Each row was made from one small tree. The marks that hang from a mark follow it in brackets, in alphabetical order. Every link used is in the known rows. Write each row's tree.
Known rows:
ranivem(zubik(kezu)): [ -8.4 -45.2 -17.3  35.4  21.0   9.4  16.1  -3.4  -6.4 -62.1 -18.3  47.7
   8.4 -34.3  -0.2  36.1  10.9]
vibul(fufamek): [-36.0 -35.3 -28.6  28.3 -46.0 -16.3  47.8 -37.8  -4.7 -43.7  13.5 -34.9
 -36.7 -31.8  -8.3 -17.5  22.1]
bepak(kezu): [-29.4 -45.2 -18.8  -2.9 -16.0   0.2  21.8 -50.8  -0.4 -53.9 -25.0 -26.7
  20.6 -32.8  23.5  37.7  10.8]
kezu(fufamek): [-34.4 -27.4 -12.9  -9.2 -43.9 -24.6   6.2 -32.0  29.0 -23.6   5.6 -52.4
 -30.7  -5.4  24.1 -18.9 -17.6]
zubik(kezu(bepak fufamek(vibul) rarafip) venun): [ 29.8  41.0  18.3 -32.9  40.1  13.2 -68.8  30.9   2.5  40.2  21.2   0.0
  20.3  20.7 -79.2 -17.6  -0.4]
venun(zubik(kezu(bepak rarafip))): [-15.7  13.4  13.1  37.5  29.3  37.3  31.6  -9.6 -21.0 -25.8 -28.2  49.6
  11.4 -15.6  -6.1  37.5  17.3]
rarafip(kezu(bepak)): [-23.2 -27.1  -8.8  -2.5  -7.1  18.6  -4.2 -23.3  -5.0 -64.0 -26.6 -16.5
  31.5 -24.0  -9.1 -23.3 -13.9]
bepak(kezu(fufamek zubik(venun))): [ 26.6   1.3  -0.6 -15.4 -28.6 -47.4   7.8   4.1  13.2  54.8  23.6 -24.5
 -17.3  20.6  64.4  -0.9  -5.2]
zubik(kezu(fufamek rarafip) venun): [ 27.7  29.6   7.6  -7.1  -7.1   6.4 -20.3  13.7 -18.9   7.6  19.0  17.6
  14.5  37.7 -19.3  11.0 -18.4]
bepak(kezu(rarafip zubik(venun))): [ 20.3  12.3 -26.5   0.4 -22.7  10.1  34.3   4.0 -34.4  17.5 -10.9  18.9
   6.6  38.4  31.3  42.5  -9.1]
bepak(kezu(fufamek(vibul))): [-11.5 -33.0  -3.9 -49.7  10.3  -9.1 -17.7 -16.3  49.9  -7.6 -24.1 -55.9
  -0.7 -12.0  -4.5  -4.3  11.5]
kezu(bepak zubik(venun)): [-20.5  -7.2 -11.5  10.5 -29.9 -26.8   3.7  -5.7 -24.8  35.8  47.3 -23.7
 -22.3  -1.8  23.9  -0.6  -9.6]
bepak(kezu(rarafip zubik)): [  1.3   3.7 -40.8   1.8 -35.9  24.6  53.3  -6.2 -13.1  -5.5 -42.3  22.3
   1.6  13.7  31.1  36.7   3.4]
zubik(kezu(rarafip)): [ -9.6  -7.5 -14.7   7.1 -12.2  46.2  10.8  -6.7 -33.1 -52.0 -21.7  42.3
  28.5   2.7 -28.2  40.8   0.4]
rarafip(kezu): [-18.2 -48.3 -14.6  -1.9 -19.9  33.0  19.3 -19.0 -14.5 -83.9 -39.5  -9.7
  20.6   2.0   9.5  -0.6 -21.6]
rarafip(kezu(bepak fufamek(vibul) zubik)): [ 17.7   0.7  -4.1 -40.1   1.2   4.5 -21.6  46.3  33.6  25.8 -17.3 -25.7
 -13.2  10.4  -6.7 -71.7  -2.8]
ranivem(zubik): [-41.3 -57.6 -38.2  35.5  -5.5  -5.4  42.6 -32.3  14.1 -68.9 -24.4  -2.0
 -28.7 -19.9  15.3  18.7 -14.7]

Which tree is each row?
[  6.3  26.1   4.4   8.8  11.1  21.5 -28.8  -6.4 -44.7  -4.5  19.2  29.3
  43.1   1.8 -47.5  25.8  -2.6]
zubik(kezu(bepak rarafip) venun)
[ -9.9   4.0  38.6  23.3  24.1 -19.1   4.8  -6.1  21.1  13.1   6.4   3.6
  -7.5 -36.5  29.5  -7.0  22.5]
venun(zubik(kezu(bepak fufamek)))
[ 25.1  53.6  16.7  -5.3   4.9 -12.3 -44.0   6.3  -8.7  31.0  30.0  13.2
  23.7  12.7 -37.3 -12.9 -10.4]
zubik(kezu(bepak fufamek rarafip) venun)
[ 17.2   5.0  35.9 -38.1  42.0 -14.9 -77.7  20.2   7.4  41.1  45.3 -27.3
  16.8  -6.2 -55.5 -21.5  12.5]
zubik(kezu(bepak fufamek(vibul)) venun)
[-27.3 -21.7  28.3  37.0  32.6  11.4  20.7 -15.1 -14.3 -24.5  -3.6  25.0
   7.3 -46.2  18.8  31.8  30.9]
venun(zubik(kezu(bepak)))
[ 10.5  54.8 -15.8  -2.8 -39.6 -30.0   2.3  16.6   4.1  68.8  29.7 -18.2
 -35.0  39.8  10.7 -37.1 -30.0]
kezu(bepak fufamek rarafip zubik(venun))
[ 26.9  12.0  14.2  23.5  38.8 -48.8 -35.9   7.1  18.7  22.6  31.1  17.0
   7.6 -22.1 -12.6 -19.5  -3.8]
ranivem(zubik(kezu(bepak fufamek) venun))
[  4.7  40.3  22.6  24.6  20.9   8.3  15.7   4.3  13.6  12.1 -19.4  31.7
  -5.0  -4.7   8.8   0.5   9.8]
venun(zubik(kezu(bepak fufamek rarafip)))
[-11.8  16.4  -8.1   9.0  -1.9  26.8  -7.1 -13.2 -27.2 -30.2 -13.1  32.5
  37.1 -26.3 -44.2  15.6   8.2]
zubik(kezu(bepak rarafip))
[  1.9  -2.4  -8.5  -7.5 -46.8 -39.3   8.9  13.4   0.8  47.1  47.6 -35.4
 -47.8  34.7  52.0 -18.0 -22.0]
kezu(fufamek zubik(venun))
[ 38.2  10.4   9.1 -39.4  16.5  -6.9 -40.3  55.0  17.1  54.1  11.8 -27.4
  -9.3  37.6  -7.9 -65.4 -13.3]
rarafip(kezu(bepak fufamek(vibul) zubik(venun)))
[  4.6  28.6  28.1  -5.8  57.5  28.1  -7.5  24.8  27.2  22.9 -26.8  21.2
  -9.7   1.9 -32.6  -5.5  21.0]
venun(zubik(kezu(bepak fufamek(vibul) rarafip)))
[ -4.6 -17.0  34.0  19.4  11.9  -1.9  24.9   0.2  13.9  -8.5  -2.8  12.4
 -18.5 -14.7  47.7  16.4  17.1]
venun(zubik(kezu(fufamek)))
[ 40.8  26.1 -13.7 -42.7   4.2   3.9  -5.0  34.6  15.0  64.8  -5.5 -11.7
 -17.2  60.1  -0.6  -0.4  -3.9]
bepak(kezu(fufamek(vibul) rarafip zubik(venun)))
